Every row comes from one small tree of marks. The marks that hang from a mark follow it in brackets, in the order of their numbers. Every link used is in the known rows. Which tree was each row made from?
Known rows
K478{K733{K57{K830}}}: [ 0.55  0.85 -2.58 -1.09  1.58  1.46  2.01 -0.52  0.89 -1.34  2.15 -0.12
 -0.96 -0.72 -2.17  0.10 -1.92  0.57 -1.66 -0.75  0.39  1.26  1.54]
K478{K733{K57{K830} K838} K757}: [ 0.63  3.92 -4.10 -1.73  4.03  2.28  2.46 -2.18  2.87 -0.13  2.42 -0.48
  2.51 -1.88 -0.80  1.15 -0.89  2.10 -4.98 -1.79 -0.24  3.18  0.31]
K57{K733}: [ 1.08  0.64  1.35  0.18 -0.85 -0.30  0.71  0.96  1.17  0.19  1.01 -0.02
 -0.04  0.04  0.39  0.60  1.99  0.80  0.63  0.93 -0.65 -0.38  0.15]
K57{K733{K478} K757 K830}: [ 1.02  2.27  0.64 -0.79 -0.98  0.59  0.89  2.13  0.59 -0.64  5.39 -0.75
 -1.00 -1.35 -2.95  0.98  2.56  1.83 -0.99  3.22 -1.25  1.24  0.98]
K57{K733 K757 K830}: [ 0.05  0.28  1.10 -0.12 -1.37 -0.82  2.07  2.01  0.12 -1.09  3.49 -1.05
 -1.23 -0.26 -0.80  1.04  1.97  1.53  0.80  2.40 -1.08 -0.62  1.32]
K57{K757{K733} K830}: [ 0.55  1.21 -2.00 -0.21  0.95 -0.22  1.80  1.81 -0.86 -1.34  3.75 -1.18
 -0.47 -0.31 -0.69 -0.22 -1.02  1.49 -1.98  1.46 -0.66 -0.07  1.08]
K478{K757}: [ 0.67  0.92 -0.65 -0.48  1.11  0.37  1.14 -0.63  1.39  0.93 -0.38 -0.58
  1.31 -0.52  0.05  0.70 -0.07  0.65 -1.44 -0.62  0.93  1.45  0.78]
K478{K733}: [ 0.41  1.31 -0.40 -0.10  1.33  0.26  1.19 -1.54  1.15  0.96 -0.38  0.10
  0.70 -0.76 -0.25  0.89  0.24  0.85 -1.42 -0.67  0.16  1.26  0.93]
K57{K733 K757{K838} K830}: [-0.70  2.01 -0.79  0.45  0.41 -0.34  0.85  2.40  1.32 -0.57  4.59 -0.20
  0.09 -0.64 -0.90  1.02  1.67  2.51 -0.68  3.00 -1.95 -0.92  0.12]
K757{K57}: [ 0.98  0.59  0.13 -0.66 -0.18  0.99  1.00  0.74 -0.19 -1.19  0.63  0.38
 -0.57 -0.08  0.10 -0.41 -0.71 -1.18 -0.55 -0.23  0.36 -0.10 -0.07]
K57{K733{K478{K757}} K830}: [ 1.45  2.99 -0.86 -1.49  1.23  1.80  0.45 -0.01  1.27  0.14  4.16 -1.17
  0.74 -1.52 -2.69  0.77  1.36  2.06 -2.85  0.82  0.46  3.29  0.79]
K757{K57 K733{K838}}: [ 1.73  4.09 -2.44 -1.03  2.48  1.62  0.67  0.60  0.75 -0.99  2.50  0.50
  2.26 -0.96  1.87 -0.91 -0.79  0.25 -4.44 -0.43 -1.46  0.44 -2.07]
K830{K57{K733}}: [-0.51 -0.02  1.98  1.00  1.30  0.19 -0.42 -0.25  0.04  0.76  1.53 -0.54
 -0.81  0.73  0.55  0.51  1.58  1.95  2.65  0.03 -1.38  0.36  0.47]
K733{K478{K57{K757}} K838}: [-0.36  3.57 -0.51  0.09  0.22 -0.12 -0.55  0.95  4.17  0.30  5.25 -0.75
  1.79 -3.41 -2.07 -1.08  2.70 -0.03 -2.11  2.11 -1.94  0.65 -1.38]
K830{K57{K757}}: [-1.51 -0.55  1.38  1.31  1.37 -0.23  0.50  0.20 -0.59  0.85  1.39 -0.58
 -1.07  0.41 -0.07  0.85  0.91  1.46  2.42  0.87 -1.79  0.19  1.24]
K757{K57 K838}: [ 0.25  2.20 -1.70 -0.22  1.81  1.26 -0.05  1.11  1.13 -0.68  1.72  1.30
  0.44 -0.45  0.06 -0.25 -0.81 -0.35 -2.01  0.26 -0.66 -0.61 -1.17]
K733{K57{K757{K838}} K478}: [ 1.60  4.01 -2.82  0.09  0.90  2.22  0.16  2.98  3.50  0.28  4.96  1.96
  0.30 -1.97 -3.50  0.47  1.13  1.03 -2.00  3.69 -2.22  0.27 -0.41]
K733{K478{K57}}: [ 0.32  1.45 -0.39 -0.04 -0.05  0.11 -1.41  0.51  3.22 -0.15  3.66 -1.04
 -0.18 -2.28 -3.06 -2.19  0.47 -1.15 -0.79  0.51  0.46  0.83 -0.40]
K478{K57{K830} K757{K733}}: [ 0.62  1.16 -3.47 -0.51  2.67 -0.47  1.33  0.07  2.97 -1.09  3.89 -3.12
  0.84 -1.66 -1.11 -2.66 -2.61  0.30 -3.15 -1.43  1.88  1.08  0.75]
K757{K733 K838}: [ 0.72  3.07 -3.69  0.41  3.17  0.71 -0.74  1.15  1.64  0.37  2.30  0.85
  1.93 -0.53  0.57 -0.90 -1.22  1.66 -3.33  0.73 -1.10 -0.49 -1.50]
K478{K57{K733} K757}: [ 1.38  0.90  0.70  0.22 -0.20 -1.22  1.81  0.46  5.25  0.33  2.33 -1.92
  1.06 -1.74 -0.44 -0.98  1.82 -0.13  0.17 -0.07  0.91  0.26  0.71]
K838{K757}: [ 0.17  0.69 -0.95 -0.73  1.69  1.21 -2.51  0.05 -0.68 -0.32  0.17 -0.62
  0.33  1.17  2.09 -0.92 -0.62  0.07 -2.88 -0.92  1.31  0.12 -0.35]
K733{K478 K838}: [-0.15  3.97 -1.31 -0.87  1.74  1.88 -1.92 -0.77  0.88  0.75  2.56  0.68
  2.33 -1.89 -1.02  0.23  1.63  1.14 -3.59  0.69 -1.72  2.32 -2.16]

Which tree is each row?
[-0.23  2.79 -3.96  0.27  2.88  0.17  0.52  2.15  0.42 -0.70  4.83 -0.16
  0.74 -0.77 -0.71 -0.43 -1.15  2.55 -3.31  2.17 -1.54 -0.58 -0.08]
K57{K757{K733 K838} K830}
[-0.70  2.47 -1.38  1.22  1.88 -1.27  1.37  0.46  5.86  0.94  3.40 -0.30
  1.10 -2.73 -1.38 -0.38  0.96  0.78 -1.46  1.25 -1.20 -0.73  0.55]
K478{K57{K757{K838}} K733}
[ 1.36  4.19 -5.28 -1.11  4.83  2.23  1.29  0.71  1.31 -1.09  4.19 -0.39
  1.74 -0.98 -0.30 -0.96 -3.25  1.56 -6.02 -0.69  0.60  1.39 -0.32]
K478{K757{K57{K830} K733 K838}}
[-1.11  1.83  0.83  1.89  2.17 -0.26  0.14  1.54  1.84  1.38  3.54  0.30
  0.04 -0.11  0.29  1.24  2.71  3.26  1.71  2.56 -3.27 -0.62  0.17]
K830{K57{K733 K757{K838}}}
[-1.54  3.15 -1.44 -0.68  0.75  0.07 -0.75  0.69  2.51 -1.01  6.79 -1.82
  0.79 -3.24 -3.09 -1.52  1.27  0.33 -2.76  1.66 -1.42  1.36 -1.21]
K733{K478{K57{K757 K830}} K838}
[-0.73  2.65 -2.15  1.81  4.55  0.35 -0.34  1.41  1.19  1.27  3.79  0.18
  0.76 -0.12  0.32 -0.11 -0.23  3.10 -0.91  1.68 -2.76 -0.27 -0.02]
K830{K57{K757{K733 K838}}}
[-0.65  2.63 -1.08 -0.71  1.53 -0.53  0.78 -0.65  4.28 -0.81  4.47 -2.87
  2.21 -2.13 -0.14 -1.01  1.24  1.14 -2.42 -0.69 -0.09  1.25 -0.74]
K478{K57{K733{K838} K830} K757}
[ 1.79  1.09 -4.05 -0.87  1.54  1.42  1.29  1.69 -0.09 -2.35  3.76 -0.48
 -0.98  0.07 -1.51 -1.65 -3.06  0.46 -2.23  0.12  0.13 -0.09  0.26]
K757{K733{K57{K830}}}
[ 1.60  4.38 -3.14 -1.13  3.40  2.10  2.56 -2.09  4.45  1.12  0.84  0.67
  3.27 -2.12  0.22  1.64  0.39  1.64 -4.41 -1.32 -0.73  2.74  0.01]
K478{K733{K57 K838} K757}
[-0.55  4.31  1.54  0.51  1.88  1.23 -0.79  0.42  1.47  1.55  5.17  0.01
  1.32 -1.58 -0.68  1.55  4.55  3.35 -0.40  2.47 -4.15  2.14 -0.74]
K830{K57{K733{K478 K838} K757}}
[ 1.39  3.04 -0.42 -0.23  0.85  0.96  0.55  1.90  2.38 -0.59  2.73  1.27
  0.48 -0.60  0.46  0.21  1.12  0.47 -1.33  1.36 -1.36 -1.07 -1.01]
K757{K57{K733} K838}
[ 0.33 -0.12 -1.45 -0.64 -0.81  0.48  2.50  2.30 -0.06 -1.97  3.56 -0.40
 -1.91 -0.19 -2.24  0.16 -0.73  0.08  0.37  1.72 -0.58 -0.60  1.40]
K733{K57{K757 K830}}
[-0.02  3.77 -4.32 -1.98  4.39  3.00 -1.19 -1.30  0.72 -1.39  2.91 -0.65
  1.66 -0.20  1.17 -0.62 -1.60  1.36 -6.51 -1.92  0.31  1.84 -0.74]
K478{K733{K57{K830} K838{K757}}}
[-1.25  2.30  2.02  1.03  1.64 -0.10  0.41  0.36  1.16  1.14  3.07 -0.35
  1.04 -0.31  1.59  1.60  3.94  3.13  1.13  1.65 -3.86  0.43 -0.49]
K830{K57{K733{K838} K757}}
[-1.12  0.11 -1.22 -0.29  1.49 -0.73  0.99 -1.40  2.36 -1.09  2.83 -2.26
 -0.51 -1.58 -2.09 -1.73 -1.62 -0.28 -1.20 -1.45  1.33  0.75  1.21]
K478{K57{K830} K733}
[-1.25  2.85  0.40 -0.02  4.24  1.68 -3.70 -0.81 -0.04  0.54  2.35 -0.84
  1.84  1.20  3.83 -0.27  1.84  2.73 -2.43 -1.13 -1.68  0.94 -1.81]
K830{K57{K733{K838{K757}}}}
[-0.63  0.87 -1.49 -0.64  0.53  0.39 -1.52  0.40  1.63 -1.42  5.13 -2.09
 -1.03 -2.20 -4.01 -2.54 -0.84 -0.95 -1.29  0.09  1.07  1.30 -0.14]
K733{K478{K57{K830}}}
[ 2.02  1.69 -4.84 -1.53  3.10  2.49 -1.19  1.84 -0.75 -2.65  3.87 -1.12
 -0.54  1.24  0.64 -2.64 -3.64  0.32 -5.15 -0.88  1.58 -0.02 -0.03]
K838{K757{K733{K57{K830}}}}
[ 0.14  4.51 -2.65  1.36  5.03  1.82 -1.49  1.48  1.61  1.78  5.76  0.78
  1.06 -1.29 -1.83 -0.22  0.36  3.44 -2.50  2.48 -2.98  1.38 -0.38]
K830{K57{K757{K733{K478} K838}}}
[ 0.43  3.47 -3.68 -0.52  1.57  2.42  0.11  2.80  1.64 -0.95  6.55  0.83
 -0.60 -1.73 -4.42 -0.01 -0.27  1.32 -2.70  3.28 -1.72  0.65 -0.04]
K733{K57{K757{K838} K830} K478}
[ 0.13  0.87  0.46  0.83 -0.02 -1.73  2.55  0.04  4.63  0.53  2.18 -1.21
  0.18 -2.34 -1.32 -0.25  1.28 -0.29  0.02  0.57 -0.14 -0.17  1.68]
K478{K57{K757} K733}
[-0.01  1.74 -2.01 -0.98  1.71  0.87 -0.23 -0.47  2.83 -0.55  4.77 -2.48
  0.28 -2.73 -3.94 -1.88 -0.89 -0.11 -2.95 -0.64  1.94  2.79  0.71]
K733{K478{K57{K830} K757}}
[ 0.79  4.00 -0.99 -2.10  1.87  1.60  2.02 -0.45  1.21 -1.23  3.40 -1.05
  2.01 -1.14  0.88  0.89  0.90  1.41 -3.97 -0.70 -0.42  1.96 -0.79]
K478{K757{K57{K733{K838} K830}}}
[ 1.00  3.55 -1.51 -0.36  1.23  0.91  2.96  0.07  3.49  0.53  2.28  1.16
  1.81 -2.08 -0.27  1.64  1.77  1.33 -2.50  1.27 -2.60  0.76  0.17]
K478{K733{K57{K757} K838}}
[ 0.27  3.98 -1.16 -0.26  0.77  1.10 -0.42  2.53  1.66 -0.05  6.54  0.16
  0.24 -1.76 -3.07  0.87  2.40  2.79 -2.42  3.85 -2.23  0.62 -0.26]
K57{K733{K478} K757{K838} K830}
[ 3.68  2.41 -3.62 -0.69  2.14  1.79  2.57  1.04  2.90 -0.03  1.80  0.07
  1.28 -0.73 -0.41 -0.45 -1.57  0.62 -2.97 -0.19  0.66  1.06  0.80]
K478{K757{K733{K57}}}
[-0.12  4.23 -3.96 -0.90  3.16  1.05 -1.93  0.26  2.48 -1.28  7.05 -1.97
  1.96 -2.90 -2.41 -3.25 -1.17  0.63 -5.17  0.11 -0.70  1.93 -2.17]
K757{K733{K478{K57{K830}} K838}}
[ 1.69  5.15 -3.27  0.50  2.59  1.44 -0.51  2.41  2.52  1.12  5.24  1.13
  1.86 -2.10 -2.00 -0.17  0.84  2.35 -4.37  3.27 -2.29  0.74 -0.81]
K57{K757{K733{K478} K838}}
